What can hang from each mark
q_6: q_563
q_900: q_891
q_579: q_900
q_764: q_877
q_422: q_350 q_527 q_900
q_210: q_350 q_900
q_775: q_691 q_877
q_877: q_527
q_527: q_563 q_691 q_877
q_891: q_900
q_350: q_422 q_579 q_891
q_691: q_527 q_764 q_775

Every row comes from one small tree of marks. Brackets hold a mark, then the marks that hang from it, in the order of their numbers. Every link used is in the known rows. Which tree was each row made from?
Known rows
{q_6 q_563}: [  6   4  -4 -10 -10  11  -4  -7 -11   6  -3 -11   3   1   8  -6   6  -8
   8 -10   7   6  -8   7  12  -9  12   1]
{q_877 {q_527 {q_691 q_775}}}: [-23  -7 -27   0  20 -18   5  -7 -30  27   4   8  20  39  -9 -19   9  18
   6   2 -18 -30  -5  21  27  -5 -17  26]
{q_210 {q_350 q_579 {q_891 q_900}}}: [ -1 -37  -4  -8  20  13  -5  23  21   2  -5  30  22   3  -7 -16   4  -4
   2  16 -16  20  -3  -6 -12  21  33  17]
{q_691 q_527 q_764 q_775}: [-23  16  -4 -25  15 -16  -3  18   4  19  -7  62  24  34 -13  13  -2  45
 -12  -9 -29 -14 -21  33  16 -27  22  14]
{q_775 q_877}: [  8  -2   9   7   2   0   3  -5   6   6   2  25   4  -7   1   3 -12   2
 -13   4  -7  -4   3   6   6   5   1   6]
{q_877 {q_527 q_563 q_691}}: [-17 -20 -30  19   0 -12   7   8 -47  27  -4   9   3  43   7 -24   9   8
  18  14  -7  -1  16   9  36 -11 -12  16]
{q_764 q_877}: [ 11   0  -8   8  -3   0  -4  19  -2   5 -10   5   8  15   7   3  -7   5
 -16  14   7 -10  -8   6  -5   7   2   3]
{q_422 {q_350 q_579} q_527}: [  2 -20   7 -20  19  24  14  -5  -1  -8  -2  18  13  11 -14   2  10  -5
 -13  21 -24  -6   2  24  30  -2  12  31]
{q_877 q_527}: [ -7  -1 -15  -2   1  -7   7  -8  -5  12   1  -7   8   7  -4  -3   8   6
  -1  11  -6 -12   5   3  13  -7 -27  18]
{q_579 {q_900 q_891}}: [ -6  -3  -3 -13   2  13  11  10  24  -4 -12   5  -5  -1 -17   3   0 -11
   1 -19  12  23  12  15  -1  10   2  -5]
{q_775 {q_691 q_764} q_877}: [ -3  -1  11  -6  13  -6   4   5   4  25 -18  59  -3  14  -4   3 -17  15
  -7   0  -9  -8  -1  21  20 -13  13  11]
{q_210 {q_350 {q_422 q_527} q_579 q_891} q_900}: [-22 -41  -7 -14  50  48   7  32   0   4 -25  58  58  25 -30 -22  -6  -3
   4  16 -11   6  12  11   2  23  50  33]
{q_891 q_900}: [  0 -23   1  -8   8 -12  -4   7  18   2  -1   6  -8   3  -5  -2  -2   2
   7   3  -8  15 -16   0  -7   1   5   6]
{q_210 {q_350 {q_422 {q_527 q_877}} q_579} {q_900 q_891}}: [-35 -23  -1 -10  49  39  30  42  17  24 -29  68  41  37 -34 -22 -19   2
 -12   4   2  18  14  29  10  13  56  23]
{q_422 q_900}: [  1 -17   0  -3   2  -3  -6   1  -3  -2 -15  12   2   2 -12 -12   0   2
  13   1  -7  10  12   0  12   4   1   8]
{q_579 q_900}: [ -1  -6  -4 -10   2   4  -1  -4   7   0   4  -6  -8   0  -9   2   6 -18
  10 -10  -1  17   8   2   5  10   0  -2]
{q_350 {q_422 q_527} {q_579 q_900} q_891}: [  3 -37   4 -20  43  51  16  14  19 -18 -15  29  28   9 -25  15  21 -17
   0  -1  -7  10  22  13  25  28  33  39]
{q_210 {q_350 {q_422 q_527} {q_579 q_900}}}: [-18 -32   4 -24  31  42  13  16  11   3  -6  33  21  18 -33  -2   8 -25
   1  -3 -26   5  15  19  21  28  31  24]
{q_691 {q_527 q_877} q_764 q_775}: [-20  24  -2 -12  22 -28   8  23   5  30   0  69  23  46  -9   7  -5  47
 -23 -11 -23  -3 -19  34  28 -28  34  20]
{q_691 q_527}: [ -5   7  -2 -10  -1  -5  -1   6   2   9   0  30  10  10  -5   9   9  22
  -5  -2 -12  -1  -9   9  10 -12   4   7]
{q_691 {q_527 q_563} {q_764 q_877} q_775}: [-21   4 -15  -8   6 -17  -4  48 -17  24 -19  76  33  65   2  10 -11  48
 -21   9 -16 -10 -21  41  26 -26  36  13]
{q_350 q_579}: [-4 -6 -1 -7  9 21  3 -5 13  1  0  2  3 -8  8 13  9 -3  1 13 -1 -1 11  1
  6  7 11  3]
{q_764 {q_877 {q_527 q_563 {q_691 q_775}}}}: [-23 -19 -38  15  10 -20   5  23 -52  32 -11  21  29  70   6 -22   0  21
  -1  21  -4 -25  -3  30  37  -4  -4  24]
{q_210 {q_350 q_422}}: [-15  -8   1   8  15  12   1  23   3  11  -4  24  16  14 -17 -21  -1  -4
  -5 -10 -22  -7   1  12  -7  16  22   5]
{q_422 {q_350 {q_579 q_900} q_891}}: [ 10 -23  -5 -10  25  31   0  -1  17 -10   1   7  13  -1 -10  -7  28 -21
  -3  10 -17  22  20  17  13  24  23  23]
{q_422 {q_350 q_579} {q_527 q_563 q_691} {q_900 q_891}}: [-13 -54  -5  -3  21  24  21  24 -30  -1 -38  58  12  46 -25 -29   6   6
   9  15 -18  19  30  43  58  -2  34  34]
{q_527 q_691}: [ -1  -9 -12  13   6  -4  -2   5 -21  13  -2   9  -6  21   2 -16   3   4
  10  -1  -6  -3   3   5  10   4   4   4]
{q_691 q_764 {q_775 {q_877 q_527}}}: [-17   6  -8 -10  19 -19   9  -1   3  28  -3  51  28  24 -10   4 -16  32
 -20  10 -28 -29  -5  32  25 -18  -9  30]

Write each row's tree
[-13 -38  11 -20  35  45  24  21  24 -12 -43  49  25  10 -36  10   4   6
  -1  -1  -4   4  25  30  28  12  28  33]	{q_350 {q_422 q_527 {q_900 q_891}} q_579}
[-13  -7 -36   8  16 -19   1  11 -32  32  -6  14  29  54  -3 -16   2  23
 -10  17  -9 -40 -12  28  23   2 -16  29]	{q_764 {q_877 {q_527 {q_691 q_775}}}}
[  6 -37  -2  -4  29  21  23  18 -15  -7  -2  34  22  38 -12 -14  15 -22
 -10  14  -9  41  27  21  54   9  46  41]	{q_422 {q_350 {q_579 q_900} q_891} {q_527 q_563 q_877}}
[-26 -17 -14  10  13 -14   1  12 -47  15  -2  23  12  47   3 -22  -1   9
  15  -6  -5  -5   0  20  30  -3  23   2]	{q_527 q_563 {q_691 q_775}}
[-10 -27  -5  -4  33  44   1  24  22   1  -7  27  30   6 -19 -12  20 -22
   1  -5 -18  15  25   9  -1  41  42  18]	{q_210 {q_350 q_422 {q_579 q_900} q_891}}
[  0 -11 -18  19   9 -12   9  -8 -19  32   2  26   6  20   0 -15   0  12
  -3  15 -18 -21  11  13  28   1 -22  26]	{q_775 {q_877 {q_527 q_691}}}
[-12 -42  -8   2  14   0  14  44 -35   6 -49  84   7  66 -32 -39 -13  26
   4   1 -29  24  18  50  55 -24  34  33]	{q_422 q_350 {q_527 q_563 {q_691 q_764}} {q_900 q_891}}
[ -5 -36   2  -9  28 -11   8  -4 -33  10 -17  64  28  38 -31 -18 -19  14
   4  -2 -26 -20   2  27  49   5  12  39]	{q_422 {q_527 {q_691 {q_775 q_877}}} q_900}
[-25  -3 -13  21  22 -29   9  35 -39  36  -6  57   8  72   7 -24 -12  29
  -1  -7 -10  11   2  30  43 -18  47  10]	{q_527 q_563 {q_691 q_764 q_775} q_877}
[ -2   6 -12  24  16 -20   6  27 -13  33  -7  41 -11  44   6 -18  -8  23
  -7  -3 -12  10   4  16  22 -12  28  11]	{q_527 {q_691 q_764} q_877}
[-22 -31   4   1  13  14  14  35 -29   3 -14  46  27  41 -23 -23 -10  -6
   0  -4 -18   2   5  15  24   2  33  18]	{q_210 {q_350 {q_422 {q_527 q_563}}}}
[-11   3  -2  10  -1 -19  13  23 -18  22   2  44   9  37   7  -2   5  20
  -7   0  -2  23   3  11  35 -19  27   7]	{q_691 {q_527 q_563 q_877}}
[  8  -8   8  -1  16 -10  20   5 -14   2   4  23   9  30 -18 -16  -3  -1
 -26   6 -17   5  -6  22  33 -11  15  33]	{q_422 q_350 {q_527 q_877}}
[-18 -51  -2   8  26  19  22  41 -29  -1 -50  63  16  53 -33 -24  -5  11
  17 -12  -5  15  26  33  48   3  35  28]	{q_350 {q_422 {q_527 q_563 q_691} {q_900 q_891}}}
[-16 -34  -5 -15  42  50  27  23  14   4 -26  39   8  29 -32   7  15  -8
   6 -13  -4   7  23  37  32  23  31  26]	{q_350 {q_422 {q_527 q_691}} {q_579 {q_900 q_891}}}
[ -8  -7 -28  13  -5 -13   3  38 -20  25 -22  32  14  50  12  -3 -10  26
 -13  30  -6  -4   3  19  24 -22  -2  19]	{q_691 {q_764 {q_877 {q_527 q_563}}}}
[-21   5  -1  -2  10 -25  13  33 -21  41 -19  78   2  58   4  -3  -1  34
  -2  -5  -6  20  -2  25  48 -37  39  13]	{q_775 {q_691 {q_527 q_563 q_877} q_764}}
[-28 -10 -15   9  16 -16   0  28 -38  22 -12  50   9  60   3 -18 -10  26
  10  -5 -17  -1   0  30  32 -17  35   5]	{q_527 q_563 {q_691 q_764 q_775}}
[-23 -14 -10   5  27 -24  21  35 -50  25 -12  69  19  83  -7 -19 -21  29
  -4  -4 -14   4  -3  33  59 -27  46  27]	{q_422 {q_527 q_563 {q_691 q_764 q_775} q_877}}
[-26  -5 -10  -2  13 -21  11  12 -17  28  -7  59  28  39  -2  -2 -17  29
 -12  13 -24 -14   5  33  40 -24   3  25]	{q_691 q_764 {q_775 {q_877 {q_527 q_563}}}}
[  7 -19  -6 -11  19  32   2   3  20 -10  -2   4  13  -7  -3   9  21 -19
   6   4   4  21  24  -3   6  25  19  12]	{q_350 {q_579 q_900} q_891}
[-20 -14   2   1  24  33   4  18  14  13  -4  27  20   6  -9  -8   9  -7
  -4   3 -21  -6  12  14  -2  24  32   7]	{q_210 {q_350 q_422 q_579}}
[ 13 -27   3 -15  27  31  12   4  -3 -19  -8  26  31  11 -16  -3  15  -3
 -17  21 -19  -2   7  18  25   5  22  43]	{q_422 {q_350 q_579 q_891} q_527}
